(in the rows, 128 means zero)
Known rows, with every step that occurs:
e y: [144 157 132 121 155 151 112 124 111 107 124 156 116 144 140 105 133]
q x m y: [114  89 158 150 121 100 121 107 101 153 128 143 109 137 133 122 109]
w x: [160 146  99  78 113 114 131 127 116 115 120 126  18 135  94 131 100]
m y w: [159 218 147 148 197 178 127  97 138 179 154 120 166 126 158 147  26]
e y w: [143 172 119 139 155 167 120 147 132 118 134 137 153 113 162 118 136]
e y q x w: [143  90 135 151 127 139 128 127 159 110 120 136 166 111 140 104 175]
w x m y e: [117 128 140  70 123  97 113  90 110 137 136 154  37 153 104 154 109]
m x: [164 166 130 136 170 123 141  77 104 174 119 115 163 166 116 153   5]
w x m y: [131 140 140  91 112 104 108  97 104 126 134 164  29 165 106 137 106]
j e y q: [ 89 196 103  95 178 145 102  92 134 135 110 139 203 105 131 131 123]
y q x w: [174  77 102 150 109 131 139 142 163 154 121  98 163  96 128 125 117]
q x e y: [ 74  50 141 147  91  99 148 169 115  89 116 115 140 126 121 106 207]
m y q: [173 211 144 133 195 173 111  79 146 185 144 130 182 131 140 142  27]
q x: [143  93 117 135 122 110 143 138 113 140 112 105  94 107 121 115 101]
e y q x: [138 121 130 139 140 139 118 128 145 117 114 138 160 100 138 106 165]
w x m: [144 112 100  82  78  94 107 135  94 116 124 152  15 152 100 133 133]

Rows:
[105 127 146 149 136 119 139 106 127 132 121 119 239 170 117 150 118] : m x e y q
[118 182 147 127 151 149 140 109 147 140 152 115 133 136 131 152  95] : m y w x e
[102 112 116 131 106 143 117 177 133 100 132 125 202 140 131 123 204] : x e y q
[ 74  61 134 157  90 110 152 179 130  95 121 103 161 106 134 115 213] : q x e y w
[153  48 126 155 103 111 158 139 133 129 120 105  98 123 124 112 118] : q x w
[149 209 146 123 175 157 134  89 149 156 149 124 110 125 136 149  52] : m y w x
[132 164 119 115 135 148 127 139 140  95 131 141  93 113 140 121 160] : e y w x
[ 92 103 121  88  81 104 136 155 119  63 124 137  61 155  94 122 207] : w x e y
[ 96  54 120 141  83  96 152 175 112 117 117  93 132 121 112 120 165] : q x e
[115  97 151 161 121 109 126 120 116 160 133 131 130 118 146 131 110] : q x m y w
[126  98 131 142 118 126 104 131 132 118 117 155 160 111 144 108 187] : e y q x m
[126 134  86 111  87 131 145 187 139 116 139  93 103 109 121 151 150] : y w x e
[122 141 159 151 154 141 131 105 153 164 138 112 200 122 129 138  96] : m y q x e
[121 141 119 118 114 134 113 148 128  96 133 158  92 123 144 122 180] : e y w x m
